(in the rows, 128 means zero)
Known rows, with every way that one mark hangs from another
j_882(j_196(j_130 j_177(j_876 j_889(j_518 j_979)))): [181  88 169 149  67 120  95 169 110 124 252 135 115 146 117  98 176 142
 159 117 144 121 131 153]
j_876(j_177(j_196(j_882))): [142 128 169 156 115 130 135 152 121 174 135 128 102 143 144  95 150 125
 126 159 127 143 131 137]
j_177(j_196(j_130(j_889(j_979))) j_876): [160 101 170 174  74 100 120 161  84  80 198 137 115 142 108 114 166 129
 136 141 131 135 120 131]
j_979(j_889(j_130 j_177(j_196(j_882) j_876) j_518)): [160  94 192 135  55 110  95 191 102 108 216 153  80 173 122 103 186 129
 143 137 130 128 135 154]
j_876(j_177(j_196 j_889(j_130 j_518(j_24) j_979))): [154 131 185 121 117  86 118 173 129 156 173 156 101 160 134  75 207 138
 159 144 121 123 122 155]
j_979(j_889(j_130 j_177(j_196(j_882)) j_518(j_24))): [133 114 192 121  86 111 110 174 117 120 197 152  90 163 156 108 186 121
 149 139 125 127 139 174]
j_177(j_196(j_130 j_876 j_882) j_889): [172  92 176 168  28 122 102 164  82 108 213 118  91 144 129 114 146 120
 119 160 140 137 134 147]
j_177(j_196(j_876 j_882) j_889(j_130 j_518 j_979)): [173 104 202 141  42  78  93 176  86 133 203 159  69 154 126 112 191 146
 149 142 142 141 121 135]
j_196(j_177(j_889) j_876): [173 100 154 135  84 147 102 157 115 140 183 119 114 150 102 107 141 122
 142 118 133 123 146 143]
j_130(j_889(j_518)): [126 124 158 115 118 123 104 124 119 122 132 136 111 144 121 121 163 134
 115 105 131 131 126 133]
j_130(j_889(j_177(j_876(j_196)) j_518)): [166 109 181 134  99 129  91 139 128 144 169 149 121 155 106  76 192 139
 122 125 122 122 128 144]
j_130(j_889(j_177(j_876) j_518(j_24))): [155 115 167 119 117 110  80 144 139 131 164 137 132 136 117 107 173 143
 132 128 128 106 144 148]
j_876(j_196(j_177(j_889(j_979)))): [162 126 168 138 114 136 144 139 114 159 178 147 120 142 116  84 173 120
 147 131 126 134 120 148]
j_177(j_196(j_876) j_889(j_518 j_979)): [160 112 175 138  78 100  90 163 108 141 191 155  98 146 104  90 176 149
 143 141 139 130 117 139]
j_876(j_177 j_196(j_130(j_889(j_979)))): [155 103 200 153 109 141 139 136 103 139 150 145 125 136 126  78 197 128
 131 109 113 161 111 139]
j_177(j_196): [126 134 132 149 119 123 135 143 124 129 149 129 116 149 131 109 134 122
 130 152 126 123 126 137]
j_882(j_196(j_177(j_876 j_889))): [173 108 132 163  98 144 115 167 123 138 215 111 130 147 113  93 147 119
 139 134 129 112 147 153]
j_196(j_177(j_876) j_882): [172 109 153 149  95 124 114 141 115 150 168 124 117 135 118 134 123 126
 138 142 143 133 146 130]
j_518(j_889(j_130 j_177(j_196(j_882) j_876) j_979)): [171 113 196 170  65  76 106 198 104 140 191 151  99 147 137 110 194 139
 153 155 124 123 137 142]
j_882(j_196): [125 124 123 154 130 138 132 139 133 137 156 120 135 126 146 114 136 129
 131 126 123 130 130 142]
j_196(j_177 j_876 j_882): [167  99 169 147  83 138 105 142 113 162 162 123 109 136 126 135 125 129
 146 123 143 144 148 133]
j_518(j_889(j_130 j_177(j_196) j_979)): [140 125 183 148  95  95 123 193 120 133 172 152 103 158 144  99 198 134
 162 131 112 114 131 148]
j_876(j_177 j_196(j_130 j_882)): [159 106 184 153  92 148 134 127 113 166 149 130 117 134 148  93 160 122
 120 138 124 161 122 144]
j_177(j_876(j_196(j_882)) j_889(j_130 j_518(j_24))): [181 121 168 136  76  84  97 133 115 145 187 148 117 145 128 104 183 128
 122 162 131 132 129 160]
j_130(j_889(j_518(j_24))): [123 134 152 114 136 112 103 115 131 130 131 134 130 134 132 124 161 132
 120 118 130 127 133 149]
j_177(j_876(j_196) j_889(j_130 j_518 j_979)): [181 113 172 129  81  85 105 149 108 129 191 168 111 150 101  89 202 144
 142 133 127 133 109 136]
j_889(j_130 j_177(j_876(j_196)) j_518 j_979): [176 106 187 125  91  93 103 158 129 147 184 176 112 150 117  89 202 157
 166 125 124 125 115 131]

Rows
[152  98 192 152  74  94  87 148 102 111 198 147 116 144 124 112 179 143
 148 127 136 140 125 153] -> j_177(j_196(j_130(j_889(j_518(j_24) j_979)) j_876))
[134 130 158 105 128  75 115 136 133 132 146 162 122 130 142 136 170 149
 164 117 132 129 120 137] -> j_889(j_130 j_518(j_24) j_979)
[172 100 171 138  98 120  83 173 141 165 189 128 122 153 136  75 193 142
 149 112 117 129 144 165] -> j_882(j_196(j_876(j_177(j_889(j_130 j_518(j_24))))))
[173 121 176 155 109  86 108 165 136 155 172 158 152 136 130  91 202 136
 159 141 106 122 134 163] -> j_518(j_24 j_889(j_130 j_177(j_876(j_196)) j_979))
[144 115 145 149  71 128 127 158 100  91 199 118 103 156 129 102 149 111
 121 154 129 116 126 150] -> j_177(j_196(j_130) j_889)
[171  85 201 130  49 118  77 153 100 107 195 132  95 138 127 126 174 143
 122 122 143 125 139 136] -> j_196(j_130(j_889(j_177(j_876) j_518)) j_882)
[166 102 162 110  86 102  87 167 136 122 176 147 104 158 117 113 170 151
 155 118 130 105 136 128] -> j_889(j_130 j_177(j_876) j_518)
[186  91 181 137  48 124 106 169  96 131 194 122  85 156 124 128 156 121
 148 119 136 134 149 138] -> j_196(j_177(j_889(j_130)) j_876 j_882)
[137 105 173 138  95 117 130 138  92  84 158 136 116 122 129 135 163 132
 134 105 130 143 118 127] -> j_196(j_130(j_889(j_979)))
[135 121 175 100 121 111 106 148 138 150 152 162 110 126 133 112 172 160
 158 115 136 118 119 127] -> j_889(j_177 j_518 j_979)
[159 120 193 128  75 109 111 174 110 156 173 140  67 174 141  83 194 129
 129 147 129 132 129 146] -> j_876(j_177(j_196(j_882) j_889(j_130 j_518)))
[153 119 168 125 111 102 118 167 130 146 216 145 114 151 149 102 192 136
 175 113 130 116 136 167] -> j_882(j_196(j_177(j_889(j_130 j_518(j_24) j_979))))
[145 107 188 118 106 113 108 133 114 120 184 142 119 142 134 128 175 134
 159  99 139 132 132 154] -> j_196(j_130(j_889(j_518(j_24) j_979)) j_177)
[167  85 191 163  39 131  99 173 103 125 207 126  90 144 145 113 147 133
 144 151 137 129 140 142] -> j_889(j_177(j_196(j_130 j_876 j_882)))
[133 134 153 137 128  81 120 150 126 133 135 146 142 125 144 136 174 132
 151 121 115 131 133 152] -> j_518(j_24 j_889(j_130 j_979))
[172 101 190 118 101 121  83 160 122 173 155 152 111 132 100  81 186 157
 145 109 133 142 122 130] -> j_196(j_876(j_177(j_889(j_518 j_979))))
[164 103 155 175  57 107 114 151  95 107 197 122 107 141 130 127 130 124
 124 171 142 134 132 136] -> j_177(j_196(j_130 j_882) j_876)
[135 124 187 144 112 118 134 170 110 121 165 147 101 142 133  94 185 134
 147 135 121 120 125 135] -> j_130(j_889(j_177(j_196) j_979))
[156 131 163 165 118  88 101 178 138 157 179 146 147 130 126  93 176 138
 153 167 119 108 141 162] -> j_518(j_24 j_889(j_177(j_196 j_876) j_979))
[131 130 142 104 124  93 108 130 141 128 142 143 121 146 143 133 156 137
 147 122 128 120 132 145] -> j_889(j_130 j_518(j_24))
[158 116 183 119 121  92  87 150 133 133 165 156 133 120 115 110 187 156
 150 125 131 115 133 141] -> j_130(j_889(j_177(j_876) j_518(j_24) j_979))
[153  93 168 138  76 125  87 172 124  95 231 141 125 160 117  93 169 125
 145 143 128 114 138 178] -> j_979(j_889(j_177(j_196(j_130) j_876) j_518(j_24)))
[157  97 145 166 102 154 110 156 131 158 188 115 129 146 129 106 134 131
 157 109 129 132 148 147] -> j_882(j_196(j_177 j_876))
[135 125 159 136 111  91 122 158 113 126 136 147 123 135 133 132 176 134
 147 107 118 136 126 136] -> j_518(j_889(j_130 j_979))
[161 102 169 128  82 132 131 156 100 109 203 131 109 139 122 119 157 123
 155 115 138 124 128 141] -> j_196(j_130 j_177(j_889(j_979)))
[164 111 212 147  77  91  94 169 102 140 189 159  87 139 124 101 194 152
 139 151 141 127 126 133] -> j_130(j_889(j_177(j_196(j_882) j_876) j_518 j_979))
[158 126 159 137 125 153 134 138 129 172 139 132 127 145 117  58 176 117
 115 138 111 138 122 149] -> j_876(j_177(j_889) j_196)
[153 115 181 156  58 103 134 159  78 106 204 137  89 129 144 119 162 124
 130 164 141 137 117 141] -> j_177(j_196(j_130 j_882) j_889(j_979))
[145 119 179 142  77 111 132 176 113 127 176 137  78 157 161 115 164 126
 149 154 126 119 136 137] -> j_889(j_130 j_177(j_196(j_882)))
[148 107 184 159  73 136 132 116  85 113 161 127 110 134 145 119 165 112
 103 130 127 158 121 145] -> j_876(j_196(j_130(j_889) j_882))
[159 100 182 154  69  90  97 155  92  92 203 148 105 153 106 109 181 142
 136 132 139 133 116 135] -> j_177(j_196(j_130(j_889(j_518 j_979))) j_876)
[172  86 190 150  54 126 100 159  93  94 190 121 105 128 130 130 160 129
 121 131 135 128 142 132] -> j_196(j_130(j_889(j_177(j_876))) j_882)
[165 124 170 144  90 146 136 131 108 166 177 129 106 147 133  95 159 107
 121 147 132 138 133 154] -> j_876(j_196(j_177(j_889) j_882))
